What can hang from each mark:
tovu: bisag zama
zama: negek solatek tarul
bisag: tarul zama
tarul: bisag teniz
solatek: zuzu
malas: zuzu
zuzu: solatek
negek: tarul zama

Every row comes from one small tree of marks. The marks that hang from a mark follow it in brackets, in alphabetical order. Every link used is in the known rows. Which tree was each row made from?
Known rows:
negek(zama(solatek(zuzu) tarul(bisag))): [-1.40 -1.13 -0.95 -1.19  1.97 -1.46  3.49 -0.13  0.45  1.62 -0.91 -2.66
 -5.87 -0.50 -1.87  1.98  0.20 -2.18 -0.21 -2.17  3.63  0.48  3.58  2.96
 -1.11 -5.40  0.36 -4.41  3.41  2.52 -2.25]
zuzu(solatek): [ 1.74 -3.41  0.20 -1.23 -0.94  0.27  2.71 -4.00  0.41 -0.03  5.32 -1.99
 -2.80  3.94 -5.99  1.58  3.74 -4.02 -1.04 -1.82  1.36 -0.80  2.02  9.00
 -1.90 -4.79 -0.74 -3.17  5.44  3.67 -5.28]
tarul(bisag(zama(negek solatek)) teniz): [-1.23 -1.87 -0.65 -1.89 -2.44 -1.37  4.93  0.26  0.99  3.54  0.96 -4.52
 -3.97  2.68  0.43  0.37  1.62 -1.16 -1.66 -1.63  1.61 -1.53  4.07  1.18
 -2.14 -0.41  0.76 -3.07  1.75  0.85 -0.59]
tovu(zama(solatek(zuzu) tarul(teniz))): [-0.70 -1.81 -0.55 -1.30 -1.42 -1.72  1.43  0.16  2.09  0.69  0.93 -1.94
 -3.05  2.77 -0.61  1.37 -0.37 -0.17 -2.12 -1.23  2.39 -1.96  1.64  5.13
 -2.63 -5.47 -0.87 -3.20  4.85  2.86 -3.12]
tovu(bisag(tarul zama(negek solatek(zuzu)))): [-1.75  0.72 -2.51 -3.28 -2.86 -0.82  3.52  2.40  1.00  2.96  0.31 -5.24
 -1.93  3.08 -0.73  0.78  0.61 -0.27 -0.22  0.06  2.44 -0.42  2.62  2.30
 -1.72 -5.82 -0.74 -4.15  5.29  2.37 -2.88]
zama(negek solatek(zuzu) tarul(bisag teniz)): [-1.79 -3.41  0.15 -0.43  0.63 -2.58  4.43  3.61  1.53  1.48 -0.60 -3.51
 -6.51  2.29  2.52  1.16  0.78  2.23 -0.99 -0.95  4.17 -1.79  1.86  2.75
 -2.72 -3.00 -0.22 -2.44  2.03  0.62  0.49]
tovu(bisag(tarul) zama(negek solatek(zuzu))): [-2.37  1.60 -2.33 -3.59 -1.78 -2.05  1.02  3.07  0.90  0.64 -0.97 -4.05
 -0.32  3.49  0.10  0.97 -0.25 -0.12 -1.01  0.37  2.94 -0.86  1.66  3.01
 -2.46 -6.89 -1.86 -4.51  7.36  1.42 -4.13]
zama(solatek): [ 0.32 -1.27 -2.35 -0.35 -2.23 -0.49  2.34 -1.31  0.73  2.72  3.60 -3.64
 -3.59  1.90 -4.95  0.86  2.80 -1.76 -0.50 -2.32  2.22 -0.46  3.76  6.19
 -1.16 -5.37 -1.09 -2.40  3.66  2.93 -4.64]
bisag(zama(negek solatek tarul(teniz))): [-1.11 -1.63 -0.82 -0.69 -2.64 -1.77  4.39  2.48  2.04  2.30  1.31 -3.32
 -5.62  2.99 -0.11  0.03  1.81  2.33 -1.52 -0.44  4.80 -1.38  1.21  1.34
 -0.90 -3.78  1.35 -2.34  3.10  3.59  0.17]
negek(zama(solatek)): [-0.67 -0.44 -2.03 -0.79  0.43 -0.94  2.54 -1.64 -0.21  1.33  1.67 -2.45
 -4.38 -0.55 -5.19  1.08  1.57 -3.47 -0.17 -2.53  3.49  0.99  4.22  3.78
 -0.84 -5.02  0.03 -3.55  4.13  3.07 -3.74]
negek(tarul(bisag(zama(solatek(zuzu))) teniz)): [-1.36 -3.06 -1.06 -2.53 -1.66 -0.65  4.35 -1.55  0.44  2.64 -0.31 -3.07
 -4.69  1.00 -2.59  0.93  0.43 -2.69 -0.90 -2.38  1.66 -3.71  3.66  2.43
 -1.82 -2.19 -0.22 -2.40  2.31  1.37 -3.09]
malas(zuzu(solatek)): [ 1.75 -3.57  0.71 -0.89 -0.07  0.66  2.43 -6.25  0.20  1.65  4.04 -1.82
 -2.01  2.21 -7.48  0.33  3.94 -4.68 -0.47 -0.46  1.21 -1.92  4.56  9.00
 -1.27 -4.55 -1.47 -2.29  5.17  3.08 -5.99]
tarul(bisag(zama) teniz): [-0.11 -2.49  0.18 -2.38 -2.38 -0.49  4.79 -1.45  0.53  3.60  1.70 -3.98
 -3.12  2.53 -0.35  0.79  1.25 -2.89 -2.22 -2.15  0.05 -1.36  5.10  1.97
 -2.68 -0.30  0.39 -3.53  2.20  1.39 -1.21]
tovu(bisag(zama(solatek tarul(teniz)))): [-0.78  0.11 -1.75 -3.06 -3.02 -1.58  3.26  0.73  1.40  3.77  1.14 -4.83
 -1.92  2.51 -1.52  0.37  0.74 -0.45 -2.00 -1.35  2.78 -1.00  3.43  2.66
 -2.12 -4.84 -0.07 -2.70  4.54  2.65 -2.44]
negek(tarul(bisag teniz)): [-0.02 -3.81 -0.25 -2.71 -0.99 -0.87  4.19 -1.94 -0.58  1.22  0.59 -2.78
 -4.12  0.54 -4.11  0.51  1.00 -3.81 -1.58 -3.63  1.06 -2.98  4.41  2.55
 -2.17 -1.32 -1.06 -1.57  3.46  1.20 -3.34]
zama(negek solatek tarul(bisag teniz)): [-1.38 -2.69 -0.62 -0.40 -0.65 -3.14  4.59  3.74  1.61  1.68  0.01 -4.12
 -6.29  2.07  1.52 -0.03  1.88  2.30 -1.80 -1.84  4.58 -1.18  2.24  1.20
 -1.36 -2.20  0.35 -1.55  2.46  1.28  0.77]
bisag(tarul(teniz) zama(negek)): [-0.99 -2.02 -1.34 -1.88 -3.71 -0.24  5.28  2.16  1.73  1.13  1.63 -3.82
 -4.01  3.45  0.15  0.03  0.80  0.20 -0.76 -0.40  1.50  0.04  1.72  0.47
 -1.40 -2.34  0.48 -3.65  3.87  3.85 -0.08]
tovu(bisag zama(negek(tarul) solatek)): [-1.99  1.46 -1.74 -3.81 -1.61 -3.08  0.47  1.86  0.06  0.46 -0.75 -3.25
 -0.63  2.47 -2.67  0.35  0.85 -0.61 -2.06 -0.46  4.59 -2.38  1.84  2.24
 -1.75 -6.15 -1.31 -2.89  7.36  1.17 -4.66]
tarul(bisag(zama(solatek)) teniz): [-0.91 -1.89 -1.01 -2.02 -2.93 -0.82  4.64 -1.26  1.31  4.42  1.27 -4.86
 -3.56  2.51 -0.22  0.54  1.38 -2.01 -1.70 -2.32  0.62 -1.44  4.75  2.08
 -2.08 -0.82  0.63 -3.26  1.67  1.31 -1.45]
tovu(bisag(tarul zama)): [-0.35  0.63 -2.04 -3.94 -3.37 -0.24  3.77  0.77  0.76  2.81  1.10 -5.17
 -0.98  2.84 -2.21  0.70  0.63 -1.97 -1.28 -0.85  0.90  0.19  3.75  2.36
 -1.84 -5.35 -0.83 -4.13  6.14  3.09 -3.60]

Write each row's tree:
[ 0.06 -1.71  0.29 -1.82  1.92 -1.53  4.07 -0.55 -0.46  0.39 -0.18 -1.97
 -5.34 -0.62 -2.90  1.57  0.69 -3.29 -1.51 -2.62  3.12  1.01  4.46  1.78
 -1.26 -4.29  0.43 -4.06  4.83  3.06 -1.63]
negek(zama(tarul(bisag)))
[ 0.43 -2.68  0.39 -1.52 -2.56 -0.56  4.50 -0.04  1.71  2.31  2.17 -2.71
 -4.48  2.66 -1.57  0.70  1.07 -0.38 -2.20 -1.35  2.39 -1.27  2.71  2.52
 -1.96 -3.72  1.00 -2.96  3.88  4.50 -0.77]
bisag(zama(tarul(teniz)))
[-0.88 -1.08 -1.25 -1.95 -3.11 -0.03  5.20  2.24  1.07  1.11  1.40 -3.73
 -4.17  3.46 -1.12  0.58  1.67 -0.13 -0.48  0.21  2.07  0.15  1.56  0.78
 -0.38 -4.65  0.41 -4.34  5.10  4.42 -1.29]
bisag(tarul zama(negek))
[-0.81 -0.95 -0.54 -1.21 -0.62 -1.71  0.87  0.82  0.28 -0.34  1.25 -1.36
 -2.39  3.21 -2.05  1.90  1.37 -0.66 -1.00  0.22  3.74 -1.95  1.28  4.98
 -2.52 -6.15 -1.25 -4.02  5.91  2.19 -4.11]
tovu(zama(negek solatek(zuzu)))
[-0.27 -1.97  0.16 -1.91 -1.72 -0.87  4.08  0.60 -0.15  0.86  1.66 -1.98
 -4.45  2.43 -3.45  0.84  2.23 -0.88 -0.89 -0.03  4.05 -2.35  1.80  1.53
 -1.21 -4.18  0.62 -3.06  4.85  3.50 -2.19]
bisag(zama(negek(tarul)))
[-1.06 -1.54 -1.14 -0.66  1.76 -1.33  3.06 -0.42  0.55  0.97  0.12 -1.89
 -5.90 -0.44 -2.87  1.94  0.31 -1.89 -0.21 -2.13  4.00  0.50  3.04  3.84
 -1.29 -5.97  0.13 -3.78  3.74  3.44 -2.50]
negek(zama(solatek(zuzu) tarul))
[ 0.18  0.54  0.05 -4.00 -1.33 -2.25  1.31  0.95  0.68  0.50  0.12 -2.78
 -0.21  2.82 -1.90  0.95  0.05 -1.15 -3.44 -0.97  2.54 -1.07  2.86  3.13
 -3.05 -6.40 -1.33 -3.51  8.11  2.70 -3.88]
tovu(bisag zama(tarul))
[-1.40 -1.02  0.14 -1.56  0.17 -2.30  1.97  2.45  1.01  0.16 -0.92 -2.07
 -3.72  3.11  0.42  1.76  0.78  0.74 -1.78  0.13  3.95 -2.12  1.10  3.03
 -1.90 -5.95 -0.26 -4.09  5.73  2.01 -2.21]
tovu(zama(negek solatek(zuzu) tarul(bisag)))
[-0.90  0.11 -1.32 -2.81 -2.40 -2.06  3.36  2.15  1.07  2.91  0.77 -4.52
 -2.40  2.64 -0.81  0.12  1.23  0.62 -1.93 -0.57  3.87 -0.95  2.75  1.64
 -2.29 -4.51 -0.04 -2.64  4.78  2.27 -1.57]
tovu(bisag(zama(negek solatek tarul(teniz))))
[-1.05 -2.19 -1.12 -0.82 -2.56 -0.50  3.99  0.51  2.50  3.33  1.50 -3.33
 -5.04  2.87 -0.35  1.19  0.47  0.88 -1.04 -0.83  2.81 -1.75  1.86  3.67
 -1.84 -4.85  0.81 -3.22  2.38  3.98 -1.24]
bisag(zama(solatek(zuzu) tarul(teniz)))
[-0.46  1.24 -1.57 -4.40 -2.69 -1.15  1.30  0.74  0.53  0.78  0.23 -3.91
  0.90  3.01 -2.09  0.80 -0.20 -2.51 -2.39 -1.01  0.85 -0.14  3.20  3.09
 -2.38 -6.19 -1.96 -4.36  8.38  2.55 -5.03]
tovu(bisag(tarul) zama)
[-2.56 -1.76 -2.67 -1.17 -3.69 -0.30  4.72  2.53  2.42  2.50  0.85 -4.40
 -4.52  3.62  1.27  0.46  0.21  1.29  0.33  0.06  1.95 -0.56  1.21  1.76
 -1.15 -3.54  0.39 -4.04  2.59  3.29 -0.56]
bisag(tarul(teniz) zama(negek solatek(zuzu)))
[-1.65 -2.21 -1.78 -1.07 -1.10 -2.32  3.52  1.49  0.16  1.13  0.53 -3.46
 -5.39  1.32 -2.56 -0.02  2.32 -0.14 -0.58 -1.88  4.54 -2.49  2.35  1.97
 -0.96 -2.37 -0.54 -1.26  2.93  0.74 -2.29]
zama(negek(tarul(bisag teniz)) solatek)
[-1.80  1.63 -3.41 -3.74 -3.88 -1.61  1.16  0.95  1.93  2.28  0.01 -4.89
  0.61  3.18 -0.88 -0.07 -0.53 -1.06 -2.07 -1.51  0.90 -0.24  2.99  3.08
 -1.88 -5.37 -1.51 -3.39  6.43  1.94 -4.59]
tovu(bisag(tarul(teniz)) zama(solatek))
[-1.13 -1.71 -0.62 -3.04  1.82 -1.27  3.92 -2.08 -1.50  0.23 -1.61 -1.84
 -5.31 -1.83 -5.37  1.36  0.57 -5.17 -0.68 -3.14  3.14 -1.28  4.41  0.71
 -0.49 -3.51  0.07 -3.54  4.54  1.82 -3.72]
negek(tarul(bisag) zama)
[ 0.04 -2.75  0.72 -1.26 -1.79 -1.41  4.80  1.88  1.30  1.06  1.81 -2.23
 -4.92  2.99 -0.37  0.51  1.57  1.03 -2.05 -0.29  3.92 -1.27  1.58  1.13
 -2.04 -3.04  1.05 -2.67  3.99  3.94  0.48]
bisag(zama(negek tarul(teniz)))
[-0.35 -2.02 -0.66  0.00 -0.46 -2.62  3.63  3.70  1.15  0.48  1.34 -3.10
 -6.28  2.22 -1.28  0.35  2.44  2.62 -1.09 -1.20  5.67 -0.79  1.12  2.84
 -0.74 -5.22 -0.06 -1.54  4.26  3.06 -0.73]
zama(negek solatek tarul)
[-1.11 -1.86 -1.80 -0.79 -0.88 -1.97  2.79  1.62 -0.11  0.32  1.39 -2.76
 -5.34  1.42 -4.38  0.31  2.99  0.04 -0.05 -1.34  5.18 -2.24  1.59  3.22
 -0.45 -4.56 -0.78 -1.37  4.12  1.90 -3.31]
zama(negek(tarul) solatek)
[-1.69 -1.95 -0.93 -1.06  1.59 -1.56  3.67 -0.32  0.77  1.81 -0.70 -2.65
 -5.89 -0.41 -0.98  1.49 -0.34 -2.01 -0.54 -2.57  3.32  0.35  3.79  2.76
 -1.84 -3.83  0.23 -3.79  2.57  2.25 -1.43]
negek(zama(solatek(zuzu) tarul(bisag teniz)))
[-2.15 -0.95 -3.03 -1.36 -4.40 -0.60  4.99  2.61  2.48  2.68  1.29 -4.85
 -4.54  3.55  0.54 -0.50  1.00  1.33 -0.38 -0.56  2.18 -0.10  1.40  0.63
 -0.24 -3.09  0.80 -3.35  2.97  3.67 -0.53]
bisag(tarul(teniz) zama(negek solatek))
[-0.58 -0.89 -1.38 -1.02 -3.03 -0.63  3.85  0.48  1.99  3.54  1.63 -3.65
 -4.82  2.70 -1.94  0.61  1.84  0.63 -1.28 -1.04  3.44 -1.24  2.07  2.86
 -0.17 -5.93  1.43 -3.04  3.62  4.70 -1.81]
bisag(zama(solatek tarul))
[-1.57 -2.34 -0.44 -0.54 -1.68 -1.49  4.19  2.33  1.97  2.14  1.17 -2.90
 -5.70  3.04  0.64  0.89  1.03  2.14 -0.95  0.35  4.36 -1.85  0.93  2.33
 -1.99 -4.30  1.02 -3.06  2.65  3.34  0.01]
bisag(zama(negek solatek(zuzu) tarul(teniz)))
[-1.29  1.90 -1.46 -3.27 -1.73 -2.83  0.42  1.84  0.26  0.82  0.41 -3.37
 -0.01  3.15 -1.95  0.70  1.27 -0.44 -2.06 -0.06  4.02 -1.17  2.17  3.10
 -2.38 -6.10 -1.46 -3.44  7.48  1.27 -4.35]
tovu(bisag zama(negek solatek))
[-0.54 -0.47  0.66 -3.79 -1.00 -3.32  1.61  2.79  0.50 -0.61 -0.31 -2.47
 -0.77  2.88 -0.05  0.60  0.02  0.26 -3.67 -0.36  3.74 -1.27  2.11  1.57
 -3.74 -4.12 -1.23 -2.89  7.52  1.76 -1.71]
tovu(bisag zama(negek tarul(teniz)))
[-0.84 -1.58 -1.44 -1.09 -3.36 -1.05  4.00  0.38  2.54  3.41  1.91 -3.63
 -4.84  2.72 -1.10  0.22  1.39  0.82 -1.62 -1.35  3.17 -1.13  2.26  2.56
 -0.88 -4.33  1.39 -2.56  2.82  4.41 -1.05]
bisag(zama(solatek tarul(teniz)))
[-2.24 -3.03 -1.15 -0.94  0.11 -1.91  3.41  1.48  0.21  1.14  0.02 -2.78
 -5.54  1.54 -1.45  1.15  1.24 -0.22  0.39 -0.96  4.12 -3.21  1.95  3.44
 -2.31 -3.11 -0.97 -2.22  2.45  0.21 -2.48]
zama(negek(tarul(bisag teniz)) solatek(zuzu))
[-0.45 -1.42 -1.42 -0.99 -1.18 -1.52  3.91  1.01  1.61  3.24  0.51 -4.60
 -5.52  1.60 -1.22  0.66  1.96  0.10 -1.53 -2.66  2.87 -0.88  3.34  3.50
 -0.18 -5.34  0.20 -2.42  3.42  2.58 -2.20]
zama(solatek tarul(bisag))
[-2.73 -1.69 -2.49 -2.36  0.46 -1.78  3.72 -1.66 -0.15  1.70 -1.90 -2.92
 -5.80 -1.76 -3.81  0.42  0.06 -3.83 -0.52 -3.90  3.32 -1.35  4.30  0.56
 -0.40 -1.98  0.51 -2.48  2.33  1.11 -2.97]
negek(tarul(bisag teniz) zama(solatek))
[-1.24 -2.78 -1.29 -2.75 -2.15 -0.90  4.32 -1.30  0.35  2.65  0.02 -3.46
 -4.62  0.97 -3.02  0.26  0.94 -2.62 -1.32 -3.02  1.70 -3.33  3.86  1.72
 -1.22 -1.98  0.10 -1.94  2.66  1.60 -2.96]
negek(tarul(bisag(zama(solatek)) teniz))
[-0.06 -2.11  1.48 -2.24 -0.22 -2.53  2.73  1.94  0.52 -1.03  0.06 -1.50
 -3.12  2.98  0.18  1.04  0.73 -0.11 -3.21 -0.91  3.15 -1.69  1.93  1.62
 -2.73 -3.18 -0.28 -3.27  6.12  2.11 -1.12]
tovu(zama(negek tarul(bisag teniz)))
[-0.33 -2.70  0.58 -2.21 -1.86 -1.03  5.16 -0.06  0.32  2.71  1.25 -3.82
 -3.63  2.71  0.15  0.68  1.47 -1.96 -2.06 -1.59  1.12 -1.35  4.55  1.23
 -2.88  0.04  0.50 -3.36  2.35  0.93 -0.26]
tarul(bisag(zama(negek)) teniz)
[ 0.96 -3.80  1.03 -1.62 -0.64 -1.35  4.96  0.15  0.92  1.57  1.23 -3.20
 -4.74  1.70 -0.60  0.85  0.82 -1.13 -2.75 -3.09  1.21 -0.81  4.39  2.92
 -2.63 -1.95 -0.38 -2.24  3.51  2.20 -0.67]
zama(tarul(bisag teniz))
[-1.87 -0.04 -3.06 -1.45 -4.01 -0.29  4.65  2.73  2.04  2.47  1.15 -4.78
 -4.53  3.58 -0.64  0.05  1.81  0.97  0.29  0.03  2.61 -0.08  1.09  0.93
  0.64 -5.47  0.82 -4.10  4.21  4.25 -1.54]
bisag(tarul zama(negek solatek))
[-0.77 -3.19 -0.96 -2.20  0.92 -1.43  3.44 -2.46 -0.77 -0.73  0.05 -0.83
 -5.19 -1.74 -5.65  0.73 -0.15 -4.49 -0.73 -3.53  3.15 -1.06  3.97  1.71
 -1.66 -2.01 -0.45 -2.15  3.92  2.47 -3.01]
negek(tarul(teniz) zama)
[-0.66 -1.89 -1.88 -2.03 -4.56  0.54  5.09  0.20  2.18  2.51  2.14 -4.14
 -3.35  3.25 -0.83  0.15  0.19 -1.14 -0.91 -1.44 -0.21  0.07  2.74  1.87
 -1.17 -2.92  0.30 -3.89  3.80  4.38 -1.38]
bisag(tarul(teniz) zama)
[-0.06 -2.36  0.38 -1.72  1.51 -1.54  4.33 -0.71 -0.04  0.65 -0.06 -2.08
 -5.20 -0.53 -2.17  1.23  0.24 -2.97 -1.75 -2.99  2.73  0.87  4.48  1.42
 -1.97 -2.64  0.46 -3.63  3.98  2.63 -0.92]
negek(zama(tarul(bisag teniz)))
[-1.74 -3.41 -1.29 -0.47 -0.15 -1.74  2.83  1.36  0.29  0.31  1.06 -2.15
 -5.46  1.48 -2.53  1.24  1.35  0.09  0.47 -0.88  4.66 -3.05  1.47  4.49
 -2.40 -3.63 -1.41 -1.72  2.68  0.99 -2.84]
zama(negek(tarul(teniz)) solatek(zuzu))
[-0.92 -0.90 -0.94 -1.75 -1.94 -2.02  1.99  0.31  1.84  1.54  0.15 -3.03
 -3.00  2.74 -0.45  0.58  0.54 -0.39 -2.86 -1.92  2.31 -1.55  2.57  3.09
 -1.54 -4.65 -0.10 -3.14  4.88  2.56 -2.69]
tovu(zama(solatek tarul(bisag teniz)))
[-1.66  0.15 -2.95 -3.42 -3.71 -0.45  3.53  0.97  1.88  3.95  0.73 -5.51
 -1.21  2.90 -0.59  0.43 -0.31 -1.09 -0.68 -0.97  0.84 -0.16  3.41  2.94
 -2.37 -4.65 -0.88 -3.69  4.19  2.39 -2.91]
tovu(bisag(tarul(teniz) zama(solatek(zuzu))))
